Known rows, with every step that occurs:
S -> D -> Y -> W -> G: [-12  24   6  -3  11  -1  10 -17   2 -32 -21  14 -12  -1  -3  12  14  19
  11  -3   2  -1 -12  13 -34   9  32   3   2 -21  -1   6   8  21  -2 -11
 -16 -18   4   7  11]
E -> Y -> W -> G -> J -> S -> D: [-29   7  11  -9 -10  -4   6 -10   5 -39  -6  17 -32 -10  -1  12  22  16
   3   3  -4  -6   8  14 -34  20   7 -10  -7 -13   8   4  18  32   1  -1
 -15 -13   7   7  28]
X -> D: [-12  15  10   2  -7  -3   3 -13  18  -7 -18  13  -7   8   4   3   5  19
 -10  -8  -3  -2  -5   2  -9   9   2  -3   0  -9  10   7   9  10 -14  -9
  -6  -6  10   1   9]
D -> Y: [-10  21   4   3  12  -3   3 -16 -12 -20 -13   8  -4  10   4   9   3  16
   1 -13   5   1  -8   0 -11   4  15   6 -12 -17   7   7  11   7 -13 -12
  -9 -10   5   0   4]
S -> D -> Y: [ -8  24   8   0  11   0   1 -18  -4 -21 -17  13  -3   3   8   9   5  24
   0 -16   4  -2  -5   6 -18   8  15   4   4 -18   9   1   8   7  -3 -10
  -6  -9  12   4   7]
Y -> D -> S: [-17  25   6   1  -7  -6   1 -19 -14 -30 -31  11  -6   7  -2  26   6  23
  -5 -23   3   1   0  -1 -13   5   8  -8 -17  -5   0   5  18  12 -10   3
 -10 -12  13   5  10]
E -> Y -> W: [-21   2   2   3  -9  -6   8 -12  -9 -25 -13  11 -20   9  -2  15   9  13
  -5  -1   0  12  -3   1 -22   9  -5   0 -26  -9   7   7  15  20 -12  -7
  -9  -7   4   7  12]
G -> J: [-16  24  10   2 -11  -3   1 -15  -9 -11  -9  12 -10   1  -3   4   5  13
  -7  -7  -5  -4   7   1  -8  12   0   0 -13  -9   6   7   8  18  -4  -6
 -11  -8   8   2   6]
Y -> D: [-15  20   5   1 -12  -4   2 -17  -3 -17 -33  14  -6   6  -1  21  10  22
 -10 -21  -2   3  -4   1 -13   8   5  -5 -19  -8  -1   8   8  13 -12  -5
  -7  -7  17   0  12]
W -> G -> E -> Y: [-14   0   3  11  -2  -5   7 -12  -1 -27 -27  10 -29  18  -5   6  16  18
   4  -8  15  -1  -1  15 -13  11  13   0 -16 -10  13  14  13  17 -28  -9
  -7 -16   7  -4  12]
W -> G -> E -> Y -> D -> S: [-21   4   4   8   0  -4   5 -16  -9 -46 -42  10 -27  18  -9  24  15  28
   6 -22  19  -2   1  13 -16   8  18  -7 -18  -7   6  13  24  21 -24  -1
 -10 -21  12   3  18]
E -> Y: [-16   1   2   5  -5  -5   4 -12  -6 -21 -15  12 -17  10   3  12   6  14
  -4 -10   4   8   1   2 -13   8  -6  -2 -22  -8  16   5  14  10 -13  -7
  -2  -6  10   2   8]
J -> S -> D -> Y -> W -> G -> E: [-17  25  11  -7   6  -3   5 -16  -2 -41 -19  12 -20   7   1   9  19  27
  10  -3  10  -9  -7  17 -32  16  33  -4   4 -20   0  11  16  23 -18  -8
 -22 -18   3   4  25]
X -> D -> Y -> E: [-13  10   4  10   7  -2   4 -25  10 -11 -18  10  -8  15  -1   3   6  22
  -3 -23   7  -3 -13  -3  -6   7  16   2   6 -17   6  10  14  10 -16 -16
  -7 -11  11   3  15]
J -> S: [-16  23   9  -5 -10 -10   0 -13  -6 -19  -9  11 -12   8  10  11  10  16
  -5  -8  -3  -1   0   1 -13  11   2 -11 -17 -10  10   5  12   8 -19   0
  -8  -6   9  -3  14]
W -> G -> J -> S -> D -> X: [-18  31  17  -8   6  -5  -1 -15   0 -13  -9  14 -22 -10   2   8  12  20
   4  -8  -3 -16  -3  21 -25  12  15 -16  11 -19   8  12   8  19   0  -3
 -14 -13  14  -2  18]
Y -> W -> G: [-15  22   3   0 -10 -10  11 -15  -1 -22 -19  14 -18   6  -8  11  16  10
   6   2  -3   3  -9   8 -25   8  21  -3 -15 -11  -1  11   6  20 -15  -6
 -16 -17   0   2  10]
W -> G -> J: [-15  23   9   3  -8  -4   7 -14  -1 -16 -14  14 -17   0  -8   3  13  10
   3  -5  -3  -8   3   9 -12  12  16  -2 -10 -11   4  10   6  21  -7  -5
 -14 -17   6  -3   8]
E -> Y -> W -> G -> J: [-25   4   4   3  -9  -3  11 -11  -3 -31 -10  14 -30  -1 -13   9  17   7
   2   3  -3   2   2   9 -24  12   8   1 -22 -11   4  10  16  33  -4  -9
 -16 -16   0   6  15]
X -> D -> M -> S: [-11  24  11   1  11   3   0  -8  11 -20   1  11  -7   8   0   8  -6  15
  -3  -1   0  -8 -10  16 -15   6  16  -3   4 -11   8  -3  -3   7 -11 -11
  -8 -11  13   5   4]
E -> Y -> D -> M: [-17   2  -2   4  10   1   2 -14  -6 -28 -31   8 -14   8   2  29   6  18
   0 -22   6   8   1  14 -21   7   6   2 -24  -8   6   0  -1  12  -9 -12
  -3 -11  20   9  16]
G -> W: [-12  21  14  -6 -11  -5   0 -12 -10 -12 -18  11 -11  10  -1   8   7  13
  -6  -8  -5  -6   7   4 -10   9   0   0 -15  -8   6  10   6  21  -9   3
  -6  -7   9   3   6]
G -> J -> S: [-22  25  12  -6 -11  -6  -2 -11  -9 -20  -2  12 -13  -1   5   7   8  15
  -7  -6  -7  -9  10   1 -11  14  -1  -9 -15 -10   8   7  14  16  -9  -1
 -13  -7   7  -1  17]
E -> Y -> D -> M -> S: [-18  10   2   2  11   2   0  -8  -9 -39 -13  11 -17   8  -1  31   0  18
   0 -18   5   4  -7  15 -23   7  10  -4 -24 -12   5  -4   4  11 -10  -7
  -1 -12  21   7  12]
W -> G -> E -> Y -> D -> M: [-14   1   0  10  10   1   4 -15  -2 -35 -42   8 -25  17  -8  23  15  22
  10 -20  16   0   1  27 -22  10  25   1 -17  -9   4   9  -2  19 -23 -14
  -9 -20  18   4  20]

Rows:
[-16   2   1  10  10  -3   3 -15  -6 -20 -41   9 -31  18  -9  23  13  26
   1 -25  17  -1 -14  21 -18   6  15  -8 -15 -15   3  25  15  19 -22 -11
  -9 -17  18  -3  18]  W -> G -> E -> Y -> D -> X
[-15  20  12   2  -1  -5   1 -14   7 -20 -15   9  -7  10   2   7  -1  20
  -5  -8   2  -3  -1   1  -8   4   5  -6   3  -6  10   4  18   9 -11  -2
  -8 -11   6   5   7]  X -> D -> S
[-25  28  15 -11 -14  -5   5 -14   5 -30  -9  18 -22 -11  -2   7  22  16
   3   5 -10 -11   6  13 -33  19  16 -11   1 -14   0   5  10  29  -1   0
 -20 -14   7   5  26]  Y -> W -> G -> J -> S -> D
[-14  29  15  -9   5  -7  -4 -16  -7  -6 -10  12 -13   0  11  14   4  24
  -4 -13   0  -7  -8  11 -23   7   3 -16   6 -18  11   9   9   6  -8  -2
  -8  -3  19  -1  16]  J -> S -> D -> X
[-20   1   4   8 -10  -5   6 -13 -14 -25 -18   9 -26  20  -6  10  10  20
  -6  -1   9   9   2   5 -19  12  -3   3 -24  -8   7  13  17  22 -22 -10
 -13  -7   4   8  15]  G -> E -> Y -> W
[ -7  27   9  -1   7   1  -1 -18  -1 -13 -18  12  -4   1   5  12   3  18
   4  -9   1   0   4  18 -24   8  13   3   6  -9   8  -5 -15   7  -3 -10
  -5  -5  21   8   5]  S -> D -> M
[-12  21   6   6 -13  -7  10 -16  -5 -22 -24  11 -22  16 -12   6  18  16
   3   3   7  -1  -5  12 -22  11  24  -2 -12 -11  -3  17   7  24 -26  -7
 -20 -17   2   1  13]  Y -> W -> G -> E
[-10  31  11  -2  14   3   0 -12  -8 -32   1  15  -5   2   4  11   0  23
   0 -12   4  -8 -14   6 -21   9  19   0   4 -23   7  -3  14   7  -2  -6
  -4 -10  14   3   2]  M -> S -> D -> Y
[-10  14   7   2  14   1   3 -15  14 -17 -15   9  -3  10   4   4   2  19
  -5 -13   3  -2 -11   1  -9   5  14   5   1 -17   9   8  15   8 -12 -16
  -7 -10   4   3   9]  X -> D -> Y
[-10  34  16  -2  10  -2  -2 -12 -11  -9  -1  14 -13   2   0  13  -5  22
  -6 -10   0  -6 -19  13 -22   6   7 -13   8 -21   5   6   7   6  -2  -1
  -3  -4  21   1   1]  M -> S -> D -> X
[-16   9   2   8  12   3   3  -8  -5 -47 -24  10 -29  17 -10  25  10  21
   8 -15  17  -5  -8  29 -25  10  29  -5 -16 -13   3   6   3  19 -23  -8
  -7 -21  19   2  15]  W -> G -> E -> Y -> D -> M -> S
[-13  15   1  11   5  -5   4 -28 -15 -14 -17   8  -9  14  -1  10   6  18
   1 -23   8   1  -9  -3  -8   6  16   3  -8 -16   4   7  11   9 -19 -12
 -10 -11  12   1   9]  D -> Y -> E
[-21  31  13 -12   4  -1   3 -14   2 -32  -7  14 -20 -10  -2  12  16  13
  13   6  -7 -11   9  26 -39  16  25  -6   4 -12  -1  -2  -6  29   2  -7
 -21 -17  10  11  24]  Y -> W -> G -> J -> S -> D -> M
[-15   0   4  10  -6  -3   2 -13 -10 -20 -21  10 -22  21   1   8   7  21
  -5 -11  14   4   3   7  -9  12  -4   1 -18  -8  13  12  15  14 -24  -8
  -5  -6  11   0  11]  G -> E -> Y
[-22   4   2   4  -3  -4   3 -15 -14 -40 -31  11 -16   9  -1  30   5  24
  -4 -25   8   7   1   0 -15   6  -2  -7 -25  -4   7   3  24  13 -10   1
  -3 -13  13   7  14]  E -> Y -> D -> S
[-12  22   4   5   9  -2  10 -17 -10 -34 -22   9 -19  17 -10   8  14  18
   9  -2  12  -2 -12  12 -22   8  34   8 -10 -19  -4  17  12  22 -24 -15
 -23 -21  -4   3  12]  D -> Y -> W -> G -> E
[ -8  31   8   2  10  -1   1 -10 -13 -24   3   9  -9   9  -1  14  -6  11
   3  -4   1  -3  -8  16 -18   5  16  -3 -10 -12   5  -4  -6   5 -12  -6
  -7 -10  13   4   0]  D -> M -> S
[-11  17   7   7   5  -2   2 -29  -7 -15 -21  13  -7   7   2   8   8  25
   2 -25   8  -2  -7   2 -15   9  16   1   8 -18   5   2  10  10  -9 -11
  -6  -9  20   5  11]  S -> D -> Y -> E
[-17  26   8 -11   8  -4   7 -16   1 -40 -13  14 -16  -4   6  13  18  20
  12  -2   1  -5  -8  13 -36  11  32  -6   2 -20   2   5  15  19  -7  -7
 -17 -18   1   4  22]  J -> S -> D -> Y -> W -> G
[-23  19  11  -9  10  -2   7 -11  18 -37  -4  13 -18  -4  -4   4  15  14
   4   2  -5 -13  -6   8 -23  13  26  -2   1 -21   1  11  22  29  -7 -11
 -24 -21  -8   4  27]  X -> D -> Y -> W -> G -> J -> S
[-18  26  10  -4   8   4   8 -17  -1 -31 -12  15 -14  -8  -8   7  14  16
   9  -2  -4  -8  -3  12 -30  13  29   6   3 -22  -4   7  10  30   7 -13
 -20 -18   3   9  14]  S -> D -> Y -> W -> G -> J
[-19  27  14  -9   9   3  -3 -16  -7 -30  -1  12  -8  -8  10   8   7  23
  -1 -13  -2 -12   6   4 -18  15  10  -2   3 -20   8   1  17  17   2  -7
 -13  -9  11   4  18]  G -> J -> S -> D -> Y
[-24  29  14 -13   4   0   0 -14  -9 -35   1  13 -10  -9   4  10  10  22
  -2  -3  -6  -7   4   3 -28  17  10  -1  -3 -20   1   2  18  25   4  -6
 -21 -10   5  11  23]  G -> J -> S -> D -> Y -> W
